Each row comes from the steps of one path. Every step used is in the known rows, and no mark comes twice. Write the path behind each row, first mark first.
(in the rows, 128 means zero)
Known rows
fubok, leti: [138 136  77 130 153 108 127 149 108 143 160 114 133 127 134 120 114 136
 134 117 122 145 120 118 130 134 161 135 169 144 135 110 148 128 127 121
  81 120 142 121 125 132 111 119 126 110 118 150 106 151 119 136 111]
mibo, mola: [137 169 126 132 143 105 118  93 131 141 130 145 124 126 122 100 128  99
 179 155 118  95 158 124 131 125 142 132 125 119 127 118 138 159 145 114
 137 141 147 133 130 160 114 137 124 149 107 125 139 123 116 115 155]
tosa, rizitat: [123 121 137 139 115 140 120 163 115 106 153 136 105 148 117 165  92 112
 132 148 124 107 105 118 121 137 153  96 105 138 135 113 124 130 139 141
 142 127 126 155 150 131 159 122 146 136 118 136 108  93 135 148 107]
beme, rizitat, fubok, leti: [131 154  55 127 154 124 141 181  82 144 148 141  83 145 117 110 107 136
 122 151 132 150 102 122 124 177 172 127 180 224 110  50 163 105 143  86
 111 129 105 111 102 196  95 164 144 114  91 141 123  96  98 167 103]
fudobi, kapav, beme, leti, fubok: [209 150 142  81 100 143 167 126 136 141 149 110 124 181  57  96 206 199
 124 111 179 206 149 100 194  89  95 194 123 177 163 147  64 161 163 112
 137 201 142 147  77 157 118 118 122  87 172 112  94  93 124 143 114]
fudobi, kapav, beme, mibo, mola: [131 208 178  67 151  93 136  71 171 132 132 167  93 185 100  87 186 138
 168 143 116 130 182  96 169  91 163 150 111 135 171 179  70 186 147 123
 114 245 182 132 122 182  85 142  80 153  84 104 117 155 116 142 160]
mola, mibo, beme: [133 173 106 177 155 149 103  95 105 107  91 161 113 184 137 111 158 148
 131 138 139  92 169  99 186 108 173  57 122 139 133 117 120 113 137 152
 123 168 135 151 140 124 106 180 138 135 106 144 162 141 157  83 142]
mibo, beme: [119 136 117 145 123 142 136 105 117 108 118 124 112 161 113 121 155 144
 114 149 116 116 147  98 161 129 138 107 107 126 162 106 115 143 134 159
 139 163 143 128 133 113 111 164 124 126 128 142 168 129 141 106 131]
tosa, rizitat, fubok, leti, beme: [141  77  92 138 150 134 109 210 102 119 156 109  89 157 144 159 109 113
  91 151 133 144  65 119  93 124 189  76 167 195 144  71 156 137 160 112
 130 129 113 135 136 155  51 109 136 107  78 126  67  82 143 163  94]
mibo, beme, kapav, fudobi: [ 93  52 104 149 132 123 116  98  60 100 150 137  86 196 161 147 169 149
 126 186  88 117 151 100 146 106 143  91  73 128 140 108  87 160 109 152
 149 160 135 147 109 130 161 169 101 118 160 108 164 136 209 152  84]
tosa, rizitat, beme, leti: [170 112 119 115  78 182 131 153 132 126 131 106 106 139 142 153  94 149
 113 139 187 155 126 159 113  65 127 101 102 161 151 117 102 132 158 141
 118 124 119 153 127 161 156 106 142  90 113 139 111  81  96 155  82]
mola, mibo, beme, kapav: [109 135  88 171 145 150  91  93  68 112 101 157  86 197 143 115 148 150
 127 155 123  69 162 115 169 103 173  59 126 135 146 127 118 125 128 135
 126 186 134 177 132 155 127 172 119 133 105 130 169 148 198 122 117]
kapav, beme, leti, gulev: [180 169 110 120 119 165 177 125 110 148  75  84 100 137  78 123 196 176
 132  78 135 176 151  86 168  93 109 137 121 158 165 135 153 147 162 125
 102 183 137 108  93 164 110 136 127  81 165 144 103 115 113 124 110]
kapav, fudobi: [142  97 134 129 141 108 119 126 102 105 156 139 116 149 146 153 163 132
 138 146 122 141 146 122 126 102 140 111  89 137  94 129 107 136 101 137
 128 112 123 122 114 114 165 138 125 120 157 104 114 130 141 128 103]
tosa, rizitat, fubok, leti: [141 116  90 141 162 135 120 199  88 130 172 115  86 157 121 143  77 115
 117 160 138 124  85 116 116 134 218 102 153 183 113  69 166 132 165 110
 112 137 129 126 119 150 104 126 134 140 111 136  59  87 150 165  82]
mibo, beme, rizitat: [102 156  90 153 115 153 159 117  95 105 123 153  85 162 106 117 145 150
 131 168 108 128 148 104 166 170 118 106 107 178 157  69 112 121 144 154
 162 147 114 135 137 168 135 195 159 109 103 150 205 108 102 122 129]
fubok, leti, beme, mibo: [110 120 102 122 150 118 108 135 166 144 145 126 120 111 176 142 156 135
  95 122 116 151 110 106 104 119 182  83 176 164 164 156 125 152 123 143
  67 171 133 100 164 146  57 108  97  94  59 138 127 171  94 137 124]
mola, mibo: [149 169 111 148 155 133  99 119 115 110  98 169 131 151 143 122 140 128
 142 111 150 106 148 117 149 107 162  84 136 144 103 139 129  97 131 125
 109 138 121 149 130 140 132 141 147 135 110 127 123 142 135 100 141]
tosa, rizitat, beme, mibo, mola: [119 185 152 111 125 141  92 102 198 118 146 166  74 132 158 137 104  93
 154 187 139 113 160 151  80  83 179  84 108 137 160 136 116 184 151 131
 118 195 153 125 159 168  97 115 115 148  45 107 134  99  99 141 119]
beme, rizitat: [116 151 103 125 114 128 154 144 104 125 121 150 107 127 111 131 117 131
 137 142 113 133 122 138 137 174 117 115 124 181 134  90 117 103 127 127
 149 112 103 138 131 172 154 160 154 113 102 140 170 105  84 141 123]
fudobi, kapav, beme, rizitat: [143 166 135  74 105 109 177 144 106 120 126 147  97 191  77 112 168 166
 131 124 121 167 151 106 180 139  87 161 128 199 157 110  75 116 142 120
 166 170 128 159 102 190 131 158 153  84 113 124 145 113  97 163 142]
beme, leti, fubok, rizitat, tosa: [186 139  83 128 106 206 110 153  88 102 201 106  96 119 112 139 102 139
 105 165 134 166 106  97 191 148 130 158 124 172 105  93  94 150 141 119
 114 157 105 100 132  91 151 128 141 180 182 117 135  53 112 141  58]
tosa, rizitat, beme: [137 119 130 121  96 154 113 147 159 114 139 132  92 137 151 149  98 117
 119 161 146 150 132 156  86  94 129 102 118 141 151 114 123 130 137 132
 145 129 128 143 144 123 117  97 150 113  98 117 115  76 129 140  89]
fudobi, kapav, beme: [158 137 160  77 120 105 155 128 128 115 121 126 108 190  88 106 173 157
 129 113 126 164 156 101 167  91 102 163 129 147 164 156  81 140 141 119
 138 184 154 147 101 147 102 127 127 104 139 117 103 133 144 145 141]
rizitat, beme: [142 136 127 103 107 143 109 115 164 126 115 128 111 122 154 119 128 130
 109 140 152 167 159 164  92  90  99 136 151 140 134 128 129 129 129 114
 121 129 132 114 128 129  85  97 126  96 110 113 134 111 127 131 111]
kapav, beme, leti: [174 139 146 105  98 145 164 129 128 151  93 111 101 151  76 140 154 181
 127  93 147 159 146 119 167  90 110 117 117 136 167 125  90 132 145 132
 118 157 126 143  89 179 135 124 134  97 156 132 111 145  92 119 136]
leti, fubok, rizitat, beme, kapav, fudobi: [148  70  84 117 110 136  74 123 120 128 224 149  68 148 185 160 155 132
 115 211 128 181 141 130  75  88 112 152 122 155 105 116  92 150  92  89
 135 138 123 104 106 102 130  82 113 140 171  73 128  43 185 164  28]
beme, leti, fubok: [188 133 108 134  93 159 139 136 144 149 155 113 132 106 100 118 162 173
 127 130 181 164 123 125 151 122 119 150 128 163 136 120 117 145 149 123
 130 141 113 127 104 143 142 114 125 118 161 123 120  88 103 121 104]

Which path is each row?
[120 109 103 125 121 153 138 180 116 123 105 149  86 130 138 134 143 128
  91 158 127 150  96 145 110 160 115  92 156 219 127  80 128 111 151  98
 172 129  71 135 126 199  67 156 153 103  76 103 158  78  96 145 135]
leti, beme, rizitat, fubok
[101 182 138 101 149 127  96  60 185 142 163 155  83 122 174 118 114  98
 145 199 122 121 165 122  88  86 171 127 142 132 127 155 100 154 124 115
  84 178 148  91 152 135  76 118 102 179  63 115 155 103  91 126 114]
fubok, rizitat, beme, mibo, mola
[ 99  75  93 109 103 154  94 112 110 143 155 118  84 142 183 140  93 116
 102 179 110 127 133 145  70  95 113 132 153 132 132 131 111 119 109  97
 121 130 123 131 127 128 108  90 128 138 113 122 144  83 172 166  57]
fubok, rizitat, beme, kapav
[135 124 111 119 133 167 106 148  80  85 167 116  92 141 135 142  70  96
 107 179  87 130 119  98 161 154 143 132 129 139 100 103 114 141 121 128
 121 140 117 105 157  75 136 131 147 194 145 119 143  96 141 144  88]
fubok, rizitat, tosa
[199 141  96 110  88 179 122 124 178 158 138 113 120 103 128 114 161 177
 107 139 201 203 155 163 124  80  88 159 146 170 141 129 114 150 146 106
 118 145 114 115 101 149 111  96 122  80 155 105 134  70 104 125  89]
rizitat, beme, leti, fubok
[171 139  91 154 104 176 146 110 128 133 150 114 118 150  83 122 188 186
 124 147 165 163 136  97 192 127 124 130 111 160 164 104 106 155 157 146
 138 184 122 123 118 137 125 159 113 114 164 136 157  84 135 104 110]
mibo, beme, leti, fubok
[141 135  45 125 125 147 111 187  73  91 138 115  90 111 152 136  98 118
 100 153  85 169 107 119 151 183 129  94 186 216 148  69 128 128 132 123
 127 141 100 119 161 160  86 149 170  86  72 121 180 128  90 155  96]
fubok, leti, beme, rizitat, tosa
[117 199 149  94 133 127  96  68 201 141 112 156  96 117 173  97 134 109
 148 173 140 124 188 152  89  83 151 121 141 131 142 156 121 178 135 117
 100 197 154 101 133 174  64 123  86 137  54 107 157 137  88 123 136]
rizitat, beme, mibo, mola
[163 160  95 177 142 179 134  95  80 106  91 144 121 185 123 122 168 187
 126 116 172 105 158 101 218  82 174  52  97 152 131 120 104 110 154 158
 102 163 118 164 119 152 137 188 140 117 117 160 164 142 121  82 130]
mola, mibo, beme, leti
[ 93  97  96 152 118 148 119 103  89 126 124 122  94 176 134 120 139 147
 114 172  97  98 135 117 146 128 134 103 114 123 171 114 118 151 128 144
 146 174 139 153 127 151 125 161 109 124 127 135 170 128 197 147 102]
mibo, beme, kapav
[120 177 178  99 125 129 131 116 185 149 104 155  67 145 108 155 155 148
 122 112 108 142 147 103 137 125 149 101 124 125 170 164  96 155 125 150
 100 224 142  95 124 156  95 133 109 132 116 107 115 170 102 120 147]
kapav, beme, mibo
[160 169  92  74 148 107 169 175  69 134 142 143  76 214  80  91 148 164
 125 144 124 186 128 104 168 147 141 163 181 241 142  71 122 116 162  84
 123 178 131 134  81 208  69 163 138  82 100 132 104 109 106 178 120]
fudobi, kapav, beme, rizitat, fubok, leti
[121  97 109 104  93 150  97 109 135 147 119 127  98 130 176 115 109 138
 108 163 133 138 147 175  80  90  95 130 146 126 148 137 129 148 120  99
 131 144 126 144 112 158 108  96 112  96 107 102 147 117 177 163  78]
rizitat, beme, kapav
[110 141 157 106 105 161 112 134 204 115 139 146  76 142 157 171 104 129
 111 167 147 147 127 143  77  96 166  88 120 153 152 156 108 149 138 151
 108 181 138 120 151 138 108 104 110 135  69 118 117 105 112 152  84]
tosa, rizitat, beme, mibo
[139 128  84 127 172 120 122 164 102 142 150 116 103 147 128 109 115 133
 116 140 145 140 103 124 125 128 186 132 177 177 111  81 173 127 148  98
  89 142 134  99  97 156  73 137 115 130 115 136  78 117 135 149 102]
rizitat, fubok, leti
[103 150  97 148 121 159 155 145  88 114 113 153  59 182  97 111 141 147
 102 184 118 127 125 116 155 173 143 103 126 208 139  50 132 119 153 122
 169 165  88 123 111 185 100 212 145 126 101 131 173  82 121 138 130]
mibo, beme, rizitat, fubok
[143 154  47 145 186 139 136 158  88 144 144  88 111 128 126  92 156 122
 111 133 127 172 104  97 115 132 188 158 182 193 110  96 239 144 165  91
  85 166 143  76  96 139  44 149 106 114 122 142  72  93 155 143  85]
rizitat, fubok, leti, gulev
[118  58  64 125 138 127  93 170  91 151 138 101  94 141 177 116 132 135
  80 153 121 131  78 138  80 117 157  98 195 173 146  97 150 140 136  84
 122 151 110 135 112 193  43 109 100  91  81 115  99 123 177 172  89]
rizitat, fubok, leti, beme, kapav
[116  22 107 130 120 112  93 132  81 111 146 131 107 147 196 167 182 128
 102 153 101 135 117 135  92  92 109  83 105 139 135 136  90 153  95 122
 153 118 106 160 129 152 136 110 120  89 136  81 139 132 177 159  88]
leti, beme, kapav, fudobi
[127  54 117 117  96 135  86 149  97 105 168 140  59 175 187 185 115 118
 125 200 127 144 143 160  65  71 139  85  83 148 122 112 107 155 107 123
 145 133 134 160 118 148 168  98 123 104 132  76 112  81 192 178  40]
tosa, rizitat, beme, kapav, fudobi
[209 156 106 107  94 189 123 160 103 123 173 117  60 130  72 153 123 155
 108 155 122 188 131  79 205 129 115 151 129 165 136  90  78 155 157 116
 118 198 112  92 114 113 124 125 160 162 195 105 114  72 119 133  79]
kapav, beme, leti, fubok, rizitat, tosa
[131 217  81 167 142 182 111 135  52  72  97 185  56 182 126 117 112 135
 121 169  99 114 168  97 231 164 163  48 126 199 120  69 111 117 142 145
 143 191 102 150 150 148 136 231 172 145  90 118 226 126 124 107 118]
mola, mibo, beme, rizitat, tosa
[208 166 129 113  92 152 154 145 161 159 124 129  95 136  57 131 182 177
 135 107 166 180 142 107 175 114  99 147 129 148 171 119  97 152 155 116
 128 189 123 122  83 174 124 111 135  99 184 112 101  97 106 110 116]
kapav, beme, leti, fubok
[122  48  94 106 116 128  87 108  82 118 190 134  81 165 205 164 128 126
 106 189 109 156 145 139  80  65 120 123 113 135  95 128  87 131  89 110
 117 117 125 125 113 118 148 106 119 134 146  89 135  95 178 174  34]
fubok, rizitat, beme, kapav, fudobi
[ 90 109 148 117 123 140 115 120 183 121 116 134 112 112 169 157 172 132
  88 127 117 141 106 122 100 116 147  79 140 151 162 176  98 144 120 153
 110 174 116 113 164 141  78 115  98 116  67 108 150 155  99 120 133]
leti, beme, mibo
[129 124  58 133 127 120 135 171 104 134 141 129 119 113 150 138 146 135
 113 134 114 163 110 108 124 155 128  93 189 204 152  85 123 106 127 119
 130 109 102 135 148 180  93 134 159  64  64 146 172 134  71 139 117]
fubok, leti, beme, rizitat
[170 122 114 102 100 173 137 110 145 147 108 104 131 121 146 114 138 170
 103 121 178 169 160 165 118  64  98 130 131 158 141 137 108 132 137 123
 104 123 118 130 108 156 124 106 121  82 122 124 131 117  87 133 100]
rizitat, beme, leti
[142  93  74 121 145 107 109 154 121 131 143 105 140 110 159 132 149 129
 111 119 117 152 106 117 111 119 134 100 182 156 153 115 135 133 124 123
 108 111 127 124 151 137  61 100 134  74  86 140 121 147 119 126 116]
fubok, leti, beme
